Every row comes from one small tree of marks. Brackets hold a mark, then the marks that hang from it, in the order of their numbers. Every link used is in the known rows. Which tree was each row made from?
Known rows
{z168 {z965 z59 z192 z707}}: [-0.48 2.03 0.08 -1.20 -2.38 0.57 -0.04 -0.42 -0.55 -4.31 0.23 -1.00 3.63 -1.49 -1.07 0.62 4.03 1.70 0.51 0.90 -3.57 1.94 1.81]
{z707 {z59 {z168 z965}} z192}: [2.72 -1.03 -0.49 1.62 1.12 1.58 -2.36 3.30 -3.15 2.96 2.22 1.18 2.50 1.86 -4.66 0.12 -1.26 -1.64 -2.57 2.27 0.45 -0.36 2.69]
{z168 z59 z192 {z965 z707}}: [4.86 1.68 -0.26 -0.61 -3.37 1.18 -3.14 -2.49 -2.15 -1.79 -0.44 -2.56 0.51 -0.88 2.08 -3.27 3.32 -1.64 0.30 -1.11 0.38 -0.03 -0.89]
{z168 {z965 z59 z192}}: [-1.31 1.52 0.80 0.95 -1.28 0.81 0.92 2.11 0.61 -3.67 0.73 -0.61 3.32 0.50 -2.73 3.95 3.22 2.53 -0.11 2.35 -3.61 0.34 2.64]
{z707 {z59 z168} z192}: [0.16 -2.23 -0.38 1.50 1.37 2.38 -1.91 3.17 -1.07 3.06 3.47 0.12 1.24 0.36 -3.74 -0.87 -4.09 -1.53 -1.85 2.87 2.43 -0.81 0.11]
{z965 {z59 {z168 z192}} z707}: [-2.49 0.91 -1.23 0.34 0.04 3.18 -1.43 0.43 -2.98 -2.26 2.05 -3.99 0.51 -3.45 3.63 -2.42 0.05 -0.72 2.17 0.18 -1.59 0.52 -2.30]
{z59 z965}: [-1.83 -0.03 0.92 3.50 -3.78 2.09 1.57 1.71 -0.53 2.64 0.10 -0.67 -1.72 -2.63 -2.93 -1.22 -0.76 0.66 -4.19 0.43 0.60 -1.11 -1.11]
{z965 z59}: [-1.64 0.14 1.57 1.37 -3.06 3.50 2.06 1.06 1.26 -1.21 -0.10 -2.34 -0.84 -2.02 -1.18 2.09 0.72 2.17 -0.65 2.05 -1.00 -0.88 -1.25]
{z59 z192}: [-1.43 0.90 -0.95 1.31 -2.19 0.71 -0.66 3.01 -0.55 0.08 1.80 -1.68 -1.43 -4.55 -2.00 3.74 -3.91 2.64 -1.35 3.35 0.27 -1.87 -0.92]
{z59 z168 z192 z965}: [-4.27 -0.46 -2.07 3.15 -0.79 -0.49 0.03 4.03 -4.75 1.76 2.06 -2.31 -0.75 -4.26 -3.37 0.09 -4.53 0.66 -1.91 1.74 -2.77 -2.17 0.33]
{z707 z168}: [1.44 0.55 -0.45 1.45 -2.14 2.72 2.89 -0.74 0.68 1.59 1.43 0.00 1.21 -0.43 -1.65 1.59 -1.03 0.41 -4.06 3.20 2.16 1.56 -3.29]
{z168 z192 z965}: [2.26 2.91 -0.24 2.66 -1.19 2.04 -1.64 2.47 -1.75 0.08 1.09 -0.22 0.04 -0.65 0.43 1.60 1.19 0.52 -1.73 0.99 0.84 -0.74 -0.15]
{z168 z59 z965}: [4.36 0.33 0.90 2.13 -4.49 1.07 0.03 -0.68 -0.52 -0.04 -1.92 -1.55 0.04 0.01 -3.20 1.21 1.99 0.43 -1.87 1.75 -1.05 -1.24 0.48]
{z168 {z59 z192} {z965 z707}}: [3.86 1.01 -1.13 -1.67 -4.63 -1.26 -2.19 -2.03 -2.89 -2.12 -1.35 -3.17 0.45 -3.14 -1.30 -0.35 0.73 0.51 0.30 0.74 -2.42 -0.78 0.74]
{z168 z965}: [2.60 1.99 0.67 3.12 -3.69 1.70 0.49 1.94 -1.20 1.16 -0.71 0.55 -0.03 -1.78 -3.29 2.63 1.07 1.53 -3.50 2.29 -0.69 -0.30 0.42]
{z707 z59 z168 z192}: [2.89 -1.78 0.10 -1.41 1.16 2.93 0.52 -0.63 1.80 2.80 3.44 0.81 2.68 3.99 -2.77 -0.69 -1.49 -1.92 -4.00 2.44 5.37 1.49 -1.27]
{z965 {z59 z168} z192 z707}: [-3.94 0.40 -1.44 0.33 -0.35 1.04 -0.11 0.57 -1.47 -3.61 2.42 -2.45 3.25 -3.94 -0.53 -0.52 -0.37 1.15 2.04 2.36 -3.80 1.54 -0.30]
{z168 z192}: [-0.39 1.65 -0.10 2.57 -0.82 3.16 -1.38 2.54 0.17 0.22 2.57 -1.40 -1.32 -2.14 1.43 1.10 -1.43 0.56 -1.27 1.61 3.14 -0.99 -2.43]
{z59 z168 {z965 z192}}: [-5.13 -0.46 -1.37 4.50 0.29 -0.31 0.48 3.79 -2.13 0.69 2.89 -0.30 2.10 -2.28 -4.17 -0.55 -2.83 0.29 -2.10 2.32 -2.12 -0.31 0.73]
{z841 z192}: [1.03 0.74 0.96 4.56 -2.55 0.62 0.80 2.30 1.84 1.58 -1.49 -2.27 -2.21 -0.85 -1.09 1.89 -0.90 0.61 -3.40 1.40 1.84 -0.61 -2.95]
{z707 {z168 z59} z192}: [4.59 -2.98 0.09 -2.22 -2.23 3.25 0.72 -3.22 2.27 -0.21 0.70 -2.87 3.89 6.27 -1.45 -1.43 -0.12 -2.39 -2.94 2.48 1.57 0.27 -1.78]
{z707 z59 {z168 z192}}: [1.18 0.97 -0.71 0.54 2.55 2.35 0.39 0.10 0.48 2.43 4.66 0.74 0.12 0.00 0.42 -0.03 -0.74 -1.60 -2.20 0.89 7.10 1.46 -3.23]
{z707 {z59 z192 z965}}: [-3.22 -0.28 -0.10 1.29 -0.37 -0.75 -0.40 3.01 -1.61 3.03 2.80 -0.44 -2.84 -4.21 -4.25 -0.14 -3.11 0.68 -2.34 -0.14 2.68 -1.77 0.45]

Which tree is each row?
[-1.36 0.52 -1.25 3.52 3.09 1.67 -2.40 4.03 -2.33 2.52 4.59 -0.26 -1.28 -3.54 -0.35 -0.17 -3.38 -1.01 -0.18 1.61 4.02 -0.57 -1.78]
{z707 {z59 {z168 z192}}}
[-4.21 -0.24 -1.60 0.95 -0.12 1.02 0.41 3.38 -2.66 -2.09 1.81 -3.96 -0.05 -3.66 -1.44 3.56 -3.32 2.35 1.54 3.31 -4.44 -1.78 0.26]
{z965 {z59 z168 z192}}
[2.24 0.36 0.32 1.60 -2.35 -0.52 -0.79 0.36 0.74 -2.59 0.26 -0.79 2.90 0.78 -3.83 2.19 1.82 0.99 -0.54 2.61 -1.70 -0.31 1.90]
{z168 z59 {z965 z192}}
[0.34 2.17 1.01 0.75 -0.80 2.89 -0.27 2.19 -1.34 -2.47 0.43 -2.04 0.54 0.80 1.55 2.09 3.72 0.68 -0.12 -0.10 -1.49 -0.78 0.80]
{z168 z192 {z965 z59}}
[3.13 0.45 -0.47 0.11 -3.50 -0.93 -1.40 0.48 -1.85 -1.62 -0.75 -2.80 0.10 -1.07 -3.06 2.96 -0.17 1.27 -0.48 2.14 -2.26 -2.17 1.65]
{z168 {z59 z192} z965}
[-3.55 0.05 -2.72 1.20 -1.99 -0.86 -1.00 1.33 -6.03 0.96 1.53 -2.86 -0.55 -6.30 -1.81 -3.21 -3.66 -0.17 -1.28 0.35 -2.85 -0.41 -0.62]
{z59 z168 z192 {z965 z707}}
[-0.53 -2.31 1.56 0.43 -0.47 2.39 -0.86 2.10 0.42 3.82 2.02 0.40 -0.02 1.94 -4.12 -3.53 -1.31 -1.64 -4.21 -0.39 3.87 -1.22 0.85]
{z707 {z59 z965} z192}
[-1.45 -1.56 0.16 0.50 -3.25 -0.56 -0.13 0.60 -0.99 -0.16 -0.12 -4.09 -1.56 -1.80 -2.98 -0.84 -1.85 0.27 -1.22 0.25 -0.98 -2.99 0.19]
{z168 {z59 z192 z965}}
[1.02 1.39 -1.01 -2.03 -0.92 0.67 2.69 -0.21 -1.97 -2.49 0.38 -2.32 2.97 1.46 -1.53 4.45 2.00 1.61 -1.39 1.93 -3.57 0.79 1.16]
{z707 {z168 {z965 {z59 z192}}}}
[2.81 -0.38 -2.26 -3.31 -2.85 -0.46 0.24 -4.92 -0.89 -1.64 0.73 -3.83 1.42 -1.92 0.16 -1.40 -1.02 -0.79 -0.26 1.52 0.42 1.21 -3.03]
{z965 {z707 {z168 {z59 z192}}}}
[1.07 2.16 -1.54 4.02 0.58 1.58 -1.94 3.67 -4.75 0.55 1.93 -0.61 1.20 -1.32 -0.37 1.44 -0.38 -0.65 -1.15 1.74 -1.28 -0.64 0.07]
{z59 {z168 z192 z965}}
[-2.33 0.42 -2.25 1.56 1.34 -0.90 -2.23 1.31 -1.85 0.72 4.43 1.11 1.72 -6.06 -2.93 -1.52 -2.77 -0.25 0.38 2.53 2.12 2.00 -0.64]
{z965 z192 {z707 {z59 z168}}}
[2.01 -2.99 1.12 -2.15 -4.66 2.23 -1.45 -3.27 -0.08 0.09 -1.05 -3.86 1.47 2.17 -0.95 -7.57 0.84 -3.12 -2.31 -1.48 0.11 -0.81 -0.54]
{z168 {z59 {z965 {z707 z192}}}}
[2.64 -3.63 0.55 -1.64 -2.13 2.53 1.80 -3.18 0.91 0.95 0.10 -3.02 3.66 7.39 -2.29 -4.42 0.81 -3.54 -4.27 0.13 0.78 -0.09 -0.89]
{z707 {z168 {z59 z965}} z192}
[1.92 1.97 -1.28 1.11 -0.30 -0.11 2.07 0.23 -0.18 -0.94 2.22 1.58 5.28 2.15 -3.45 3.39 1.42 0.85 -3.48 3.39 -0.45 2.75 0.52]
{z707 {z168 {z965 z192}}}
[2.10 2.21 -1.28 -1.10 -1.73 -1.38 -2.61 0.45 -3.52 0.86 1.33 0.47 -0.77 -5.64 -2.62 0.32 -0.54 1.05 -0.99 0.26 1.61 0.53 1.23]
{z168 {z965 {z707 {z59 z192}}}}
[1.11 0.94 -2.31 -2.55 -0.07 -0.45 -0.14 -2.20 -1.45 1.47 3.23 -0.28 0.50 -4.28 -1.21 -0.73 -2.32 -0.33 -1.76 1.33 4.37 2.34 -2.46]
{z965 {z707 {z59 z192} z168}}
[0.32 -1.25 0.58 -1.16 -3.96 2.59 -0.95 -0.88 -0.74 1.50 0.25 -1.75 1.20 0.34 -1.13 -5.91 -0.40 -1.73 -3.93 -0.80 0.56 0.08 -0.58]
{z59 {z965 {z707 z192}}}
[2.03 1.49 -1.34 -1.40 1.33 1.83 -0.69 -2.53 -0.74 1.73 3.91 0.14 0.39 -2.04 2.28 -3.39 0.17 -2.29 -1.61 -0.50 7.14 3.08 -4.01]
{z965 {z707 z59 {z168 z192}}}
[2.61 1.40 -1.68 -0.67 0.98 -1.14 0.77 0.64 -2.52 1.74 2.49 1.24 1.45 -0.59 -3.93 3.43 -0.58 0.15 -2.94 1.88 2.28 1.11 0.72]
{z707 {z59 z192} {z168 z965}}
[3.91 1.20 0.46 1.46 -2.09 1.42 -2.14 0.21 -0.93 -1.30 -0.22 -2.33 0.34 1.27 0.45 0.26 2.32 -0.99 -0.39 0.13 0.46 -1.50 0.10]
{z168 z59 z192 z965}
[-1.14 1.06 -0.49 0.26 -0.26 -0.29 -1.68 0.25 1.17 0.20 3.54 1.30 0.71 -5.26 -2.33 -1.33 -1.18 0.82 -0.38 1.72 4.32 1.86 -0.95]
{z965 z192 {z707 z59}}
[1.92 -1.01 -1.45 -1.36 -1.91 0.03 1.22 -2.29 0.19 -1.10 1.34 -3.48 1.14 0.23 -1.63 1.81 -1.86 0.06 -1.11 2.92 0.45 -0.47 -1.95]
{z707 {z168 {z59 z192}}}
[-2.08 0.90 -0.47 -2.44 -3.25 1.33 -0.32 -0.40 -0.96 -3.19 0.45 -3.90 -0.69 -5.12 0.67 0.51 -0.54 2.26 1.33 1.13 -2.17 -0.32 -0.79]
{z965 {z59 z192} z707}
[0.23 1.49 -0.66 -2.92 -0.36 3.78 1.23 -3.30 -0.32 -2.58 1.99 -3.30 2.06 0.02 4.68 -2.28 2.61 -1.10 0.01 -0.60 1.46 2.83 -3.78]
{z965 z59 {z707 {z168 z192}}}
[-1.76 0.27 -0.54 0.77 -2.50 2.86 0.58 -0.34 -2.65 -1.21 0.17 -3.20 0.33 -4.83 0.07 -1.56 -0.09 0.41 0.72 1.45 -3.23 0.77 -1.69]
{z965 {z59 z168} z707}
[-2.90 0.88 0.17 -1.15 -2.20 1.49 0.14 -0.51 1.72 -4.08 1.46 -2.02 2.07 -3.22 -0.06 -0.21 1.21 1.98 1.34 1.61 -1.54 1.62 -0.58]
{z965 z59 z192 z707}
[7.08 -1.68 0.17 -2.14 -2.31 2.25 0.42 -3.09 0.37 -0.48 -0.61 -1.59 5.39 7.94 -2.50 -0.47 2.34 -2.62 -3.56 1.75 -0.50 0.57 0.70]
{z707 {z168 z59 z965} z192}
[1.00 1.72 -1.21 3.69 2.84 0.76 -2.48 3.94 -4.64 2.34 3.17 1.09 0.11 -1.80 -1.43 0.62 -0.60 -1.29 -0.97 0.84 1.97 -0.31 0.64]
{z707 {z59 {z168 z192 z965}}}
[-3.22 0.70 -0.39 1.08 -2.70 -0.14 -0.18 0.03 -0.53 -0.23 1.65 -0.44 1.32 -3.77 -1.91 -3.40 0.02 0.39 -2.20 0.09 0.10 1.29 -0.59]
{z59 {z965 z192 z707}}
[-0.49 1.51 0.08 -0.48 -2.26 0.57 0.27 2.42 -2.03 -2.84 -0.16 -2.38 0.44 -1.40 -1.98 4.67 1.22 3.02 0.03 1.72 -4.21 -1.40 2.43]
{z168 {z965 {z59 z192}}}
[-1.31 -0.91 0.12 -0.14 -3.47 -0.66 -0.63 -2.40 0.21 -1.66 0.42 -2.50 1.60 -1.98 -1.94 -4.99 1.03 -0.87 -0.74 -0.67 -0.37 0.47 -0.26]
{z168 {z59 {z965 z192 z707}}}
[4.88 0.65 0.04 -1.37 -4.16 2.61 -2.36 -0.79 -1.66 -0.06 -0.46 -0.39 2.98 1.21 -1.06 -2.20 1.53 -0.63 -2.94 0.85 -0.69 0.74 0.80]
{z168 {z965 {z707 z192}}}
